Each row was made from one small tree. The marks that hang from a mark follow it in brackets, in the order of their numbers. Every link used is in the known rows. Write each row's tree.
Known rows:
z379(z575(z640(z69(z615)) z836 z865)): [ 28.6  33.1  18.4  -3.8 -25.3 -21.0 -22.0 -26.0 -10.4  29.9 -14.8 -35.5
  16.6  -2.9 -16.3   3.0 -17.6  -5.1  10.6 -55.3 -35.3  -3.9  -5.2]
z575(z640(z69) z791 z836): [ 24.6  33.9  13.5   1.7 -14.5  -1.4   4.0 -24.7 -14.8  20.4 -14.4 -32.3
  13.9  -0.1 -17.1  -4.0 -19.0  -2.1  13.8 -39.3 -13.2  -6.7 -22.0]
z615(z575): [ 10.0  37.4  17.2  -7.6  -6.3 -18.3  -2.8 -20.6   4.7 -18.9 -17.3  31.7
   5.0  -6.5  -7.9   0.2 -36.8 -11.2 -12.8 -64.0  -8.9 -16.0 -13.1]
z397(z575(z379 z508 z640 z791 z836 z865)): [ 18.8  25.8   5.4  17.3 -38.1  -9.1   5.7 -42.6  -3.0   5.4  -4.0 -45.1
  26.4 -14.1  -7.1 -24.4   6.4 -17.4  29.9 -57.4 -32.7  -9.6 -10.9]
z69(z522 z615(z575(z791 z836)) z640): [ 38.1  31.8  17.8 -13.8 -13.0 -35.6  -4.6 -37.5  -7.3   6.6 -17.1 -24.9
  -2.9  -3.7 -11.6  10.3 -35.7  -4.3  -6.3 -59.0 -21.8 -11.8   0.7]
z575(z508 z640(z69(z615)) z791 z836 z865): [ 32.1  39.0   8.7  10.5 -33.1  -9.9 -11.6 -31.8 -12.5  23.1 -16.1 -48.3
  30.3   1.8 -12.4   2.5  -7.0   2.8  14.7 -45.6 -40.6   1.1  -4.6]
z615(z69 z575(z836)): [ 10.3  30.5  11.5   3.7 -12.5 -18.1  -3.2 -31.0   5.3 -16.3 -18.7  18.0
  13.4   6.6  -9.8  -4.6 -23.4 -25.4  -2.6 -47.0  -8.9   2.9 -15.3]
z575(z508 z640 z791 z836 z865): [ 23.1  31.1   0.9  15.1 -32.4  -7.8  -1.2 -35.1  -1.6   4.6 -13.3 -23.1
  25.9  -6.3  -7.0  -4.9   6.8  -1.6  17.6 -42.8 -29.4 -14.6 -12.1]
z615(z69(z522 z640) z575(z379 z508 z791)): [ 13.2  36.6  17.9  -0.7 -22.3 -33.6  -8.7 -47.4 -14.6  -2.1 -21.1 -39.2
  10.5  -0.4 -15.2  -4.5 -26.7 -34.2  -2.4 -51.3 -16.6   3.5   1.8]
z620(z575(z379 z508 z640 z836 z865)): [  6.4  28.9   2.7   9.9 -37.7 -17.2 -15.4 -44.0   0.7   2.4 -10.7 -26.9
  20.6   0.3  -5.9 -20.7  10.4 -19.9  19.6 -56.7 -36.8  -9.4  -4.5]
z575(z640 z791 z865): [ 22.5  40.1  14.2   1.8 -15.0 -11.0   7.4 -22.2 -13.3  14.1 -10.0 -11.1
   9.6 -12.3 -12.9 -15.9 -11.5   6.9  10.9 -50.3 -19.6 -20.8  -7.8]
z69(z522 z615(z575(z791)) z640): [ 35.1  38.8  25.9 -20.1  -8.7 -37.4  -5.8 -30.9 -10.1   5.9 -20.4 -19.9
  -7.4  -8.5 -14.8   9.4 -48.4   0.9 -14.2 -66.7 -15.1 -14.0   4.9]
z379(z575): [ 13.3  41.1  18.3  -8.4 -11.1 -25.7  -9.6 -19.3   8.7  -7.6 -23.3  17.6
   2.0 -10.1  -7.5   9.4 -30.8  -9.6  -6.7 -66.7  -8.4 -21.6 -14.2]
z364(z575(z379 z640 z791 z836 z865)): [ 22.1  30.9  12.0   5.4 -28.4 -10.6   8.1 -40.8 -14.3  20.7   2.1 -35.4
  18.3  -6.8  -4.4 -25.4   0.5  -3.2  32.3 -53.2 -31.6 -13.5 -10.6]
z397(z575(z379 z508)): [  3.8  38.2  15.9   3.7 -28.2  -9.5  -1.1 -26.9  12.3 -14.1 -22.9  -5.4
  19.8  -7.2  -5.9  -3.7 -23.3 -29.8   0.9 -72.0 -11.3  -8.2 -11.9]
z640(z69(z522 z615(z575(z836)))): [ 23.3  34.7  19.4 -12.8 -13.1 -14.8 -18.5 -28.9  -3.3   8.2 -21.1 -10.5
  14.0   1.4 -15.7  12.8 -52.9 -14.1 -20.3 -51.3 -21.3  -3.4  -3.4]
z379(z575(z508 z640 z791 z836 z865)): [ 24.7  26.5   0.2  15.0 -36.2 -25.5  -9.0 -40.9   1.9   2.5  -9.7 -30.6
  20.6 -14.9  -7.5  -1.7   7.3  -2.3  20.5 -49.8 -32.3 -15.0 -12.1]
z620(z575(z379)): [  2.4  45.2  18.8  -7.1 -12.6 -21.9  -4.3 -26.4   1.6  -6.3 -16.7   8.1
  -1.6  -0.4  -6.3 -14.8 -22.2 -17.4  -0.7 -69.9 -16.6 -18.5 -11.7]
z620(z575): [  7.7  44.7  15.5  -8.9 -11.0 -24.1  -7.6 -21.4   9.2  -9.5 -25.3  23.2
   2.9   0.3  -7.4   0.2 -30.7  -1.1  -4.7 -69.4  -3.6 -18.6 -13.6]
z615(z575(z379 z508 z791)): [ 10.1  36.5  11.0   5.4 -18.4 -21.5  -0.4 -36.6  -0.2 -24.2  -6.2  -3.5
   9.4  -9.1  -3.6  -9.2 -18.5 -17.9  -1.5 -61.7 -30.7 -15.1 -14.0]
z69(z522 z615(z575(z379 z640 z791))): [ 24.4  36.7  30.9 -17.8 -17.3 -19.7  -0.9 -34.7 -19.6   5.8  -2.6 -47.4
  -5.0 -15.6 -24.5 -19.4 -36.5  -9.5  -7.0 -56.7 -37.3 -19.4   5.4]
z640(z69(z522)): [ 10.8  46.0  21.1 -13.6  -9.5  -3.4 -10.9 -14.3  -7.7  17.0 -34.4  -0.8
  17.5  -1.2 -16.8  12.6 -52.8 -15.4 -23.0 -45.0   2.5 -13.0  -8.5]

Which tree is each row?
[ 18.8  32.5   3.7   7.4 -18.9 -24.1 -11.8 -28.3   8.8   2.1 -15.9  16.4
  14.1 -11.4  -0.3   4.4 -10.1 -12.4   3.6 -54.3 -22.5 -19.4 -14.1]
z379(z575(z836 z865))
[ 19.8  47.5  30.7 -16.7 -15.9  -5.3 -11.8 -13.3 -13.3  20.6 -25.8 -29.1
  10.1   5.0 -24.8   3.9 -40.7  -3.8  -3.8 -55.9 -15.9  -4.2  -4.9]
z575(z640(z69(z615)))
[ 13.6  27.1   8.2   0.4 -33.7 -19.3 -15.5 -35.0  13.2  -9.8 -22.7 -22.8
  15.2  -6.5 -13.6  11.1  -6.1 -14.6   7.6 -54.1 -18.5 -10.5 -14.0]
z379(z575(z508 z640 z836))
[ 28.0  47.8  29.2 -23.7 -13.1 -23.3 -12.6 -18.9  -5.3  15.1 -40.2 -14.0
  -0.6   1.8 -17.2  19.5 -48.8  -9.2 -17.7 -60.8  -7.9 -13.5   7.8]
z69(z522 z615 z640)
[ 12.6  36.8  22.0 -14.2 -10.0 -29.1 -11.1 -30.5  -8.4   2.6 -33.1  -2.9
   5.7   3.9 -20.7   3.1 -45.1 -27.3 -14.2 -52.1   4.9   2.1   3.0]
z615(z69(z522 z640) z575)
[  9.8  34.4  18.0 -11.8 -30.1 -16.1 -26.0 -28.5  -5.0  15.9 -31.7 -41.6
  21.0  -9.0 -24.5  17.8 -39.7 -14.5 -10.4 -51.6  -7.4  -7.6  -6.0]
z379(z575(z508 z640(z69(z522))))
[ 17.4  32.6   5.3  18.0 -31.6  -2.5  -4.8 -37.3 -18.8  21.1  -5.9 -54.0
  31.1  -2.6  -9.3 -14.3   3.9 -19.3  22.6 -38.8 -39.9  -3.1 -14.1]
z575(z379 z508 z640(z69) z791 z836 z865)
[ 16.2  32.0  13.1   0.9 -17.5 -15.4  -0.4 -37.4 -20.2  19.6  -3.2 -52.4
   5.0   3.1 -15.1 -25.7 -11.4 -11.7  22.9 -52.8 -25.3  -7.4 -21.2]
z620(z575(z379 z640(z69) z791 z836))
[ 32.1  41.6  29.0 -19.1 -19.0 -25.6 -14.9 -26.7 -19.2  30.8 -19.4 -56.8
   3.5 -13.7 -29.3   8.3 -47.3   5.8  -5.7 -57.5 -21.4 -12.6  -0.3]
z379(z575(z640(z69(z522 z615)) z791))
[ 26.4  39.0  27.4 -24.8 -10.1 -32.7 -15.3 -26.5  -3.9   2.4 -28.4  -7.7
  -4.3  -3.6 -16.9  12.4 -51.3 -11.6 -21.9 -66.8 -11.7  -9.7   9.5]
z69(z522 z615(z575) z640)
[  6.0  37.7   5.9   8.3 -27.7  -2.6  -6.3 -31.7  11.7 -14.0 -21.1  -7.5
  20.3   3.9  -1.7   2.5  -6.4 -32.9   1.3 -49.0 -26.9 -10.7 -14.6]
z575(z379 z508 z836)
[ 15.4  28.2   4.1  10.6 -34.4 -16.4 -23.0 -34.8  -1.4  15.9 -19.7 -30.4
  30.3  -3.8 -10.6   8.9  -6.8 -14.2  13.2 -48.5 -25.8  -0.2 -12.8]
z379(z575(z508 z640(z69) z836 z865))
[ 14.1  44.8  23.9 -14.0 -12.8 -18.8  -8.4 -22.7  -7.3  12.8 -42.0  -8.4
   8.0   7.6 -21.4   7.9 -41.5 -25.0 -11.5 -44.5  10.1  -0.6   3.7]
z615(z69(z522 z640))
[ 26.2  27.6  16.9  -7.8 -18.7 -18.2  -6.8 -33.3 -15.2  28.4 -14.4 -51.5
  10.2 -12.9 -23.6   5.1 -29.9  -5.9   5.4 -40.7 -12.5 -14.7 -15.9]
z379(z575(z640(z69(z522)) z791 z836))
[ 25.1  35.9  13.6   0.2 -18.8 -29.2  -4.0 -28.4 -10.2  13.3  -7.6 -18.0
   5.7 -21.0 -13.2 -11.8 -11.3   5.6  13.7 -57.8 -23.7 -24.7  -9.0]
z379(z575(z640 z791 z865))
[ 21.1  24.5  15.2  -4.3 -18.3 -16.3   2.9 -40.7 -11.7   3.5 -11.6 -31.0
   7.7  -4.9 -26.2 -16.4 -25.8 -12.8   2.4 -35.5 -12.0  -3.3  -5.3]
z615(z69(z522) z575(z640 z791 z836))
[ 14.8  35.2  32.9 -22.2 -19.3 -16.5 -10.1 -30.3 -12.9   4.4  -9.7 -34.2
  -2.4 -10.8 -25.5 -16.0 -40.6 -17.3 -12.9 -58.6 -32.6 -15.7  10.7]
z69(z522 z615(z575(z379 z640)))
[ 22.2  29.5   3.4  10.5 -37.1 -13.7  -1.5 -43.2   2.0   8.2 -11.5 -25.6
  32.7  -4.8  -2.9  -3.8  -0.1   9.3  22.9 -54.8 -22.7  -6.4 -10.7]
z364(z575(z508 z640 z791 z836 z865))
[ 30.1  46.7  31.7 -19.3 -15.7  -9.2  -6.0 -20.5 -22.9  32.0 -22.5 -52.8
   9.3  -5.5 -28.6   2.3 -49.0   6.6  -8.3 -47.5 -16.0 -12.8  -1.2]
z575(z640(z69(z522 z615)) z791)
[  8.6  30.8   9.8  13.8 -17.7 -18.2  -4.7 -37.4  -4.8  -7.5  -6.2   9.7
  20.4   3.8  -5.3 -25.8  -5.7 -37.0   7.2 -44.9 -33.7   1.6  -8.2]
z615(z69 z575(z379 z836 z865))
[ 15.2  25.7   1.4   9.7 -37.5 -21.3 -18.0 -36.4   9.9   1.5 -17.4 -16.8
  23.0 -11.0  -8.0   3.4   3.1 -14.0  13.3 -52.3 -28.6 -12.3  -7.4]
z379(z575(z508 z640 z836 z865))
[  7.4  38.5  22.1  -8.9 -11.5 -17.8  -8.2 -27.2  -3.4  -9.0 -27.0  14.5
  11.4  -0.5 -19.4  -2.1 -47.5 -22.7 -20.8 -47.4  -1.0  -4.8  -2.5]
z615(z69(z522) z575)
[ 19.9  29.0  10.3   3.7 -22.5 -17.8 -17.0 -27.7  -9.3  26.3 -14.4 -24.0
  21.8  -5.1 -13.0  -1.9 -11.7 -10.8  13.5 -47.1 -21.9  -5.3 -11.9]
z379(z575(z640(z69) z836 z865))
[ 13.8  32.0  12.8   5.6 -30.3 -20.7  -8.4 -42.4 -13.8   2.0 -17.4 -28.3
  23.5 -10.9 -21.7 -14.2 -20.3 -10.0  -1.8 -43.1 -21.3  -2.2   5.2]
z615(z69(z522) z575(z508 z640 z791 z865))
[ 15.4  31.8  19.3  -3.3 -16.5 -15.3  -3.4 -33.9 -34.3  26.9   0.7 -44.6
  13.7 -15.9 -20.4 -28.5 -29.4 -13.8   2.5 -45.3 -31.7 -13.9  -2.7]
z615(z575(z379 z640(z69(z522)) z791 z865))
[ 22.4  25.9   2.5  14.2 -37.6 -10.6   4.2 -38.0   5.2   3.2 -12.3 -25.8
  29.1 -14.6  -7.3 -10.5   0.6  -1.8  22.1 -58.1 -18.3  -5.7 -13.5]
z397(z575(z508 z640 z791 z836 z865))
